Each row was made from one small tree. The marks that hang from a mark follow it in brackets, in alphabetical order. Every link used is in the known rows. Write each row's tree.
Known rows
H{Q}: [ -6  -2   0   1   9   5  -4  -3  -2  -3  -5 -46 -13   7   8  12   1   1
 -21  -4 -13  -1   0   1   4  11   7  -3  17  -8 -20  11   4   3  -9  -6]
D{E M}: [  1  -9   3  11  -1 -11   9  12   8   5   5  24 -10   4   4  -4  18  -1
  14  -2  -4   3   6  -1   7   1  -3   5  -8 -19   8 -11   2  -8   1  -4]
V{D}: [  7  -9  -5   4  -1   4  11   2  -1  -3  -3 -42  -9   6  -1   6  -3   4
   0  -2  -7  -7   3  -5   1   3  -4   3   2  -8  -1   1  -1   7   1  -5]
M{D L{H V}}: [  1  32   4   8   5   4  -7 -21 -21   4   0 -42  50 -12  11   4   2   4
   3   1  20  11   3 -12   1   0  13   7  14  -3  12 -30  -9  -4  -5  19]
Z{P}: [ -5 -15  -5   1  -1   1  15  -3   0  -3 -17 -26  -8   5   6  -6   1   0
 -14   6 -20   3  -3  -8   7   7  11  -9  29  -1  -9  16   5   7  -5  -6]
P{Z{L}}: [ -9 -10  -3  -7   1  -1  19 -12   5  -1 -15 -59  -3  14  -1  10   1   4
 -26   3 -17   5   8  -7   8  -4  10 -23  26 -13 -32  50   5  17  -6  -7]
Z{L{E} P}: [-12   7  -8 -12   1  -5   3   2   8  -4 -17 -18   0   8  -9 -21  -2   0
 -41  11 -17   5  16  -7   7  -1   8 -19  22   7  -8  16  11  10  -1  -2]
V{D{M} L{E}}: [ 24   1  -2   7  -2  -3  -9  15  12   7  13  78  -4 -10 -15   5   2   7
  17   1  -1  -1  13  -2   1  -6 -20   8 -26 -11   5 -43   0  -9   6   3]
R{L{H V}}: [ -4  16   5  -6  -3   5  -3  -9  -4   1   6 -40  19   8   6   1  -2   1
 -19  -1  15  18   5 -14  19 -17  -5  -5  36  42   4 -20  -7   0   3  -2]
D{E V{L}}: [  2 -15   8  -1  -2  -2   8  38   9   7   9  53  -3  -1  -6  -8  15   8
   9   0   8   8  28  -6  16 -10   4   8  18 -24   5 -31   0  -2   8  -4]
Q{H{L{V{D}}}}: [  6   9  -6  -3  -3  10   4  11  -6 -13   4 -16   2   2   7  23   7   5
   8  -5  -3 -16  -3 -10  -4   9 -14   1   3 -32 -15 -19  -1   1   0  -7]
H{L{R V} Q}: [-10  14   4 -15   1   4  -6   8  -8 -16  -3  -9  10   6  23   7   2  -2
  -7  -2  11 -16  -7 -11  -7  12  -5  -6  -7 -26  -1  -1   3  -2   2  -4]
H{L{E V Z{P}}}: [-13  -1  -6 -16  -6  -3 -10  12  -1 -14 -10   9   2  -4  -4 -22   2  -8
  -7   6 -10  -7 -13 -19  -6   4   2 -10  26  -8 -15 -12   4  -2  10  -2]
D{E}: [-11  -8  -3   4  -1  -9  11  16   3   3  -5 -11  -9   7   4  -9  12   0
  -7   0  -6   4  13  -5  11   2   4   1  13 -14   1  -2   2   4   1  -5]
M{L}: [ -5   2   2  14   4   1   6 -12 -10  -4 -12 -50  10  -4   4   6  -6   2
  12  -1  -6   8   9  -3  16   8  10   5  21  -4  -2  11   2  -3  -5   8]
H{L{V}}: [ -9   9   2  -5  -9   4   9  11  -7  -7  -4 -22   4   3   8   5   0  -3
  14  -4   2  -8  -5 -18  -2   8  -3   4  27 -28   1 -13  -1  -1   4  -8]
Q{H{L}}: [ -8   4  -4   4  -4   7   6   2  -8  -6  -9 -33 -18   4  12  25   7   4
   3  -4 -20 -12  -3 -10   3  16   7   7  22 -10  -6  10   1  -1 -11 -11]
P{Z{L{E M R}}}: [-11  17  -1 -14   7  -9   9 -11  10  -4  -9  16   3   9  -7  -5  -6   6
 -22   8   3   1  -6  17  -2 -15  10 -24 -27   4 -13  42   8  12   2   7]
E{D{V}}: [  4 -16   7   8  -4   8   3   7   4   7  16 -27  -5   6   1   8 -14  -2
  -1  -5   6   5  -3  -1   1   0  -8  13  19  -3  12  21   0   6   0  -7]
V{D L{H{Q} M}}: [ 18  12  -4  -9  12   5 -11   1   1   3  15  35  -9   0  -7  16   4  13
  -2  -3   2   1  18  16  -2  -3  -3   0 -10  -6 -15 -20  -3   1  -5   2]
M{D{E} L{H R}}: [ -5  22  -1   3   4 -11  -6  -9 -17   4  -5  -5  41  -7  21 -10  16   7
  -2   8  22   5  17 -10   7  -4  18   9 -28  11  39 -12  -6  -4  -4  19]
E{D}: [ -1 -14  -4  10  -4   2   5  -7   1  10   5 -45  -9   5   3   9 -15  -7
  -6  -4  -8   8   4  -2   3   6 -12   4  14  -4  -1  34   2   9  -7  -7]
H{L{M} Q}: [ -5  10   0 -11   4   3   4   5  -5  -5   2  -3 -27   8   2  15   1   3
  18  -6 -14 -12  -3  14  -4  14  14   3   2 -13 -18   7   3  -2  -6 -10]
R{L{E Z}}: [-10  -7  -1  -6   2  -3 -12  -5   2  -1  -4 -38 -15   3 -15 -10  -7  -4
 -13   0 -11  12   5  -3  21 -16   5  -7  15  57 -12  -3   1  -2   7  -2]
P{Z{L{M{D} R}}}: [ -1   7  -1 -13  10  -5  26 -25  -4   4 -14 -25   8   8   0   8   4   7
  -2   5   1  -1  -3  15  -8 -13  28 -27 -40 -10 -18  41   1  12  -5   5]
H{L{Z} Q}: [-12 -14  -2 -11   3   4 -10   2  -8 -12  -9 -57 -26   6   5  10   5  -5
   1  -6 -22 -15  -2  -9  -3  15  11  -2  18 -13 -24  20   2  -4  -5 -12]
B{E{L{H{Q} M}}}: [  0   8   5   5   2  12  -8 -26   0   9   4   5  -8   1   2  11 -13   2
 -18  -5   3  -4 -26  31 -18  14   3  12   9  47 -14  14 -10  10 -16  -1]
V{D{M}}: [ 19 -10   0  12  -2   2  10  -1   4  -3   6  -6 -10   3   0  13   4   2
  21  -3  -5  -7  -5  -1  -4   3 -12   6 -20 -14   7 -10  -1  -6   1  -4]
D{E{L{H}} M}: [  3  -3   5  19 -12 -10  -7   3   8  10   4  40   4   0   9  -3  20  -3
  -7  -2  10  -2  -9   6   0   8  -7  14   0  34  26 -21  -4  -4  -2  -4]
P{Z{L{E H}}}: [-13  20  -5 -11  -1  -4 -10 -11   8   2  -6 -22  13  10   1   0  -1   9
 -55   9  -2   6   1 -14   3 -11   4 -12  29  18  -8  29   2  16  -4   2]
V{D L{E Z}}: [  8 -13  -8  -2   2  -1 -13  12   4   0   0  16 -12 -10 -21  -7  -3   1
   0   0  -9  -1  16  -5   2  -9 -10  -2  -5  -6 -13 -23   0  -1   8   4]
E{L{R}}: [ -5 -11   5  15  -9   1   5 -11  -3   1 -21 -21   3   0  13   1  -4  -8
 -13  -1   7 -12 -17   8  -2  11  -1   0 -10  33  17  15   0   6  -1  -2]
E{D{M} L{H{Q}}}: [ 15  -6   4  19  -5   3 -31 -20   7  13  18   8   2   1  11  24  -4  -9
 -24  -6   5  -1 -17  17 -10  18 -22  12  -4  40   3  16  -1   1 -15  -7]
Z{L{R V} P}: [-10   5   0 -16   4  -2  16  -4   1 -16 -20 -35  24   9   8 -20   2  -5
 -31   9   7   5  10 -10   2  -5   0 -34   4 -22  -2  24   8   6   3   1]
Z{L{H} P}: [-10   6  -6 -12   0   0   6 -11   0  -6 -17 -55   7  14   6 -12   5   3
 -43   9 -11   8  17 -16   7  -2  11 -17  40   9   5  29   3   8  -8  -5]

Which tree is each row?
[ -3  16   1  -5   4  -4   1  -2   5   7   6  15 -16   5 -18  -5 -11   3
   4   0  -3  14   3  20  20 -16   8  -3  -2  55  -6 -15   2  -1   6   0]	R{L{E M}}
[-13  15   5  -8   3   0  12  -5  -2 -11 -14 -58  22   9   8 -10  -3  -6
 -21   1  17   2  12  -8   1  -8  -6 -22  -2 -27   7  17   3   3   4   1]	Z{L{R V}}
[ 11   1   8   4 -14   2 -14  22  10   6  30  61  -7   0  -1   8  -9  -2
  25  -2   8  -9 -12  -6  -9   4 -19  29  -8   1  32  -9   1  -9   6  -8]	H{L{E{D{M V}}}}
[ 14  19   0  -3 -11  -2  -8  21   5  -8  17  57   9  -2  -3   3   2   1
  25   0  11 -17 -10 -12 -12   2 -25  12 -23 -22  13 -49  -1 -10  14  -1]	H{L{E V{D{M}}}}
[-13 -12  -6  -5   4  -6  -9  -6   2 -11 -21  -6  -2  -3   3 -26  -2  -7
 -28  11  -9  -3 -15  -8  -2  -3   8 -15  -8  18   4  21   7   0   6   6]	L{E R Z{P}}
[ 12  12  10  13  -6   3 -27   5  12  11  35  45  10   0   3   4 -10   2
  -9   0  22   4 -16  -4  -9  -7 -21  28   0  24  43 -10  -3  -6   2   2]	L{E{D{M V}} H}
[  5 -24   5  -4   5  -3   3  25  -3  11   5  25  -2  -9 -12 -10  23   4
  18  -2   3   4  24  -6   6 -14  21   4  -2 -24  -3 -37  -5  -6   8   1]	M{D{E V{L{Z}}}}
[  3 -26  -5  -4   9  -1  14  -4   1   0 -14  20 -24  -8 -18 -10   5  -2
  19   2 -23  12   7  13   5  -5  17 -20  12 -14 -32  12   3  -4  -1  -1]	V{L{M Z{P}}}
[  5   5  -1  -6   7 -12  17  11  -4  16   0  71   3  -8  -3  -9  18   6
  26   2  11   5  24  16   2 -12  18  -5 -53 -21  10 -27  -3  -4   2   9]	V{L{M{D{E}} R}}
[-15   5  -6  -1   0   2 -17   2  -5  -9  -9 -22 -21  -4  -1   9   6  -1
  -6  -3 -21 -13 -11  -8  -2   8   5   5  14   5 -11   4   2  -7  -3  -4]	Q{H{L{E Z}}}
[  0   4  -6 -16 -10  -9  11  33  -1 -14   4  30  15   7  13 -12  13  -1
  12   2  20 -18  12 -17  -4  -1 -17  -2 -32 -36  18 -26   0   1  16  -4]	H{L{R V{D{E}}}}
[-10 -28  -4  -4   4  -2   9 -13  -3 -14 -26 -43  -7   2  10 -17   3  -8
 -14   7 -12  -2 -14  -8  -1   0  12 -19  -1   4  -2  39   4   1   1   0]	L{R Z{P}}
[  4 -15   2  12  -8   6  13 -27   3  14   4  17  -5  -2   1   5 -32 -11
  10  -5  11  -1 -26  35 -19   9 -16   8 -33  37   5  50  -6  13  -9   0]	B{E{D L{M R}}}
[  2  18  -3   0   4   6  13  -8 -16   6  -2  -6 -16  -1   2  27  12   8
  30  -6 -16 -12  -8  13  -8  11  26   7 -16 -10 -10  -9  -3  -4 -13  -3]	Q{H{L{M{D}}}}
[ 20  -7   1  -4  -1 -10   8  20  12  -3  25  38   8   7  -8  -4  15   0
  19  -2  13  12  19   1  19 -20 -21  -9 -25   6  -8 -46  -1  -7  15  -5]	R{L{V{D{E M}}}}
[ -8  22   2   2   5  -5   1  -3   2  -1  -4  26  -5  -1  -1 -11 -10   1
  -1   3  11  -4 -16  18  -5  -6   4   1 -31  12  20   1   3  -2   6   9]	L{E M R}
[-12 -23  -6 -16  -7  -2   8  -2  -7 -18 -26 -27 -12   4  14 -13   5  -7
   5   6 -17 -15 -12 -19  -4   6  13 -12   0  -1   5  35   3  -3   3  -7]	H{L{R Z{P}}}
[  9  20   0   0   5   3   6 -12 -12  20   3  24   4  -8  -5   9   7  10
  16  -1   5   8  12   7  -3  -8  21   7  -5   1   9 -28 -10  -3  -8   8]	V{L{H M{D}}}
[-11  -3  -1  -3  11   5 -23 -15  -7  -7  -5 -73  -9   4   9   6   5  -1
 -33  -4  -8  -1  -8  -5  -3   3   8  -2  27  10 -10  20  -2  -2  -9  -3]	L{H{Q} Z}
[  3 -26  -1  17 -13  11   5 -21   3  19   2 -20  -5  -1   0   9 -29 -11
  -8  -6  -5   3 -16  12 -10  16 -21  14  13  33  -8  41  -6  19 -14  -8]	B{E{D L}}
[  4  25   9  18   4  -4 -14  -4   1  -4   9  32  32 -16  -4  -2  -3  -1
  19   0  16  11  -6   1   6   0 -11   7  -5 -12   6 -36   2 -16   5  19]	D{M{L{E V}}}
[ -2  24  -3  -8  -7  -2  -6  11   2   6  22  44   0  -1 -10  -2 -18  -7
  19  -4  11   1  -8  10 -11   3 -18   7  -5 -12   0  -8   2   2   6  -1]	H{L{E{D} M V}}
[-10   7  -1   0  -4   6   5  -2  -9 -11 -14 -22  -8   4  23  20   7   3
   0  -1  -7 -17  -9 -11   0  12   3   3  -8  -6  13  20   2  -4  -8  -6]	Q{H{L{R}}}
[ 15  -4   0   5   0  -9   9  22  10  -4  18  41   9   2  -2  -6  18  -1
  18  -2  13   0   5  -1  -1  -6 -22  -1 -25 -41   0 -40   0  -6  12   0]	L{V{D{E M}}}
[ -3  21  -2   0  -3  -1 -20   5   1  12   1  37   8  -8  -2  -3  -1   8
 -23   4   6   8  14 -15   7  -6  -5  11  26  16  19 -28  -4   0  -2   6]	V{L{E H}}
[ 13   0   1   6   3  -3 -15   4   7 -10  13  14   5  -8 -14  -7   2  -6
  11  -3   8  -4 -17   0 -12  -9 -22  -1 -24 -18  -6 -34   0 -12  15   6]	L{E V{D{M}} Z}
[  0  -9   1  12 -14   9  -8 -31  -1  15   2 -11  15   0  19   4 -27  -9
 -26   0  19  -2 -24   4 -17  10 -25  17  -6  57  29  46 -11  16 -13   0]	B{E{D L{H R}}}
[  6 -16   4  12   9  -3   1 -16  -3 -17  -6 -11  21 -14  -2  -8   7  -9
  27   2  -5  15  -9  -1   5   1   3 -15   8 -22 -21   0   4 -17   2  13]	D{M{L{V Z{P}}}}
[-11  11  -3 -15   8  -2 -19   5  -2  -9   2   7 -29   1 -11  -1  -1  -2
   7  -4 -16 -14 -10  16 -10   8  12   1  -5   1 -22   1   5  -7   1  -4]	H{L{E M Z} Q}
[ 12 -25   7   3  -5  17   7   5   8  18  22  28  -4  -4  -6   9 -24   3
  14  -4   6  14  11  -4  -2  -4 -17  20  20 -10  -1  18  -7  10  -6  -3]	B{E{D{V{L}}}}
[  3 -10  11  10  10   8  -1 -10 -17  -2  -5 -60  15 -11  -4   1   3   4
  27  -3   2   2  -1  -2   3  -3  30  11   4  -1   2  -8  -5 -11   1  13]	M{D{V} L{Z}}
[ -6  -9  -3   1   3  -2 -14   5   2   5  -8   9 -12 -12 -16  -9  -2  -2
  -4  -1 -10   8  11  -6   7  -6  -1  -2  16  -3 -12 -12   1  -4   4   3]	V{L{E Z}}
[ 14  25  -6  -5   3  -1 -12   9   5   8  15  71  -1  -7 -17  -3  -4  12
   1   2  10   3  13  10  -3 -13  -9   9 -12  11  12 -37  -5  -1   4   9]	V{D L{E H M}}
[  1  10  10  12   5 -14   3   5   1 -10   6  41  37 -10  13 -11  14  -4
  27   2  28  10   7   0  10  -4 -10  -3 -35 -31  18 -21   2 -16   7  17]	D{E M{L{R V}}}
[  4  21  10   9   5   4 -11   3 -10   5   5   5  28 -12  -5  -2  -3  11
  10   3  12   1   0  -1   4  -2  23  21  -3  14  18 -37  -3  -6   3  19]	M{D{V} L{E}}
[ 12 -21   7   6  -3   9   1  15   7  14  18  18  -4  -3  -6  10 -11   2
   9  -4   6  12  18  -3   8  -4 -12  11  19 -15   4   5  -1   4  -1  -5]	E{D{V{L}}}
[-11 -21  -6 -21   3   0  -6  -2  -6 -22 -20 -25 -15   6  17  -5   9  -6
 -13   5 -20 -18  -9 -12  -6  13  14 -17  -5  -2 -15  36   7  -3  -3  -8]	H{L{R Z{P}} Q}
[ 11 -19   2  15  -5   8   9 -20   8  15  17  -2 -10   1   3  15 -21  -6
  20  -5  -6   9 -13   2 -11   6 -24  16  -5  -5   3  39  -6   3 -13  -4]	B{E{D{M}}}
[-10  -3  -8 -15  -1  -6   0   6   0  -9 -11  28 -25  -1 -13 -18   0  -3
  14   4 -23  -8 -13   5  -7   4  18  -6   5   9 -11   6   5  -4   6  -3]	H{L{E M Z{P}}}
[ 10   5  -5  -5  -1  -3  -8  14   5   0  -1  53   7  -8  -4  -6  -5   6
  -7   6  10  -6  16  -6   2  -8 -16   0 -34  -1  16 -23   1   1   9   8]	V{D L{E R}}
[ -2  31   0  -8   7   1  11 -21 -12  10  -4 -51   7   9  -5   1   5   7
  -7  -1   3   4  14  10  -7  -9  25  -5  -4   4  11   5  -6   2  -9   3]	Z{L{H M{D}}}
[  9 -12  -5   9  -5  -9  15  16   8   5   3  37 -14   3 -14  -7   8  -1
  13  -4   1  -9   1  34  -1   5  -2   1 -27  16  -7 -18   0   8   6  -5]	V{D{E{L{M}}}}
[  2 -38  -5   8  -7   1  -5 -13   2   1  -6 -26   6  -6  -6 -10 -10 -22
 -19  -1  -6   7 -18  10  -6  11 -15 -17  21  16 -32  26   4  11   0  -5]	E{D L{V Z{P}}}
[  9  -3  13   4   5   8  16  16   4   6   9  43 -13  -4 -15   5   0   9
  32  -5   7   7   9  16   5  -9  11   7  10 -18   1 -20  -2  -5   5   0]	D{V{L{M}}}
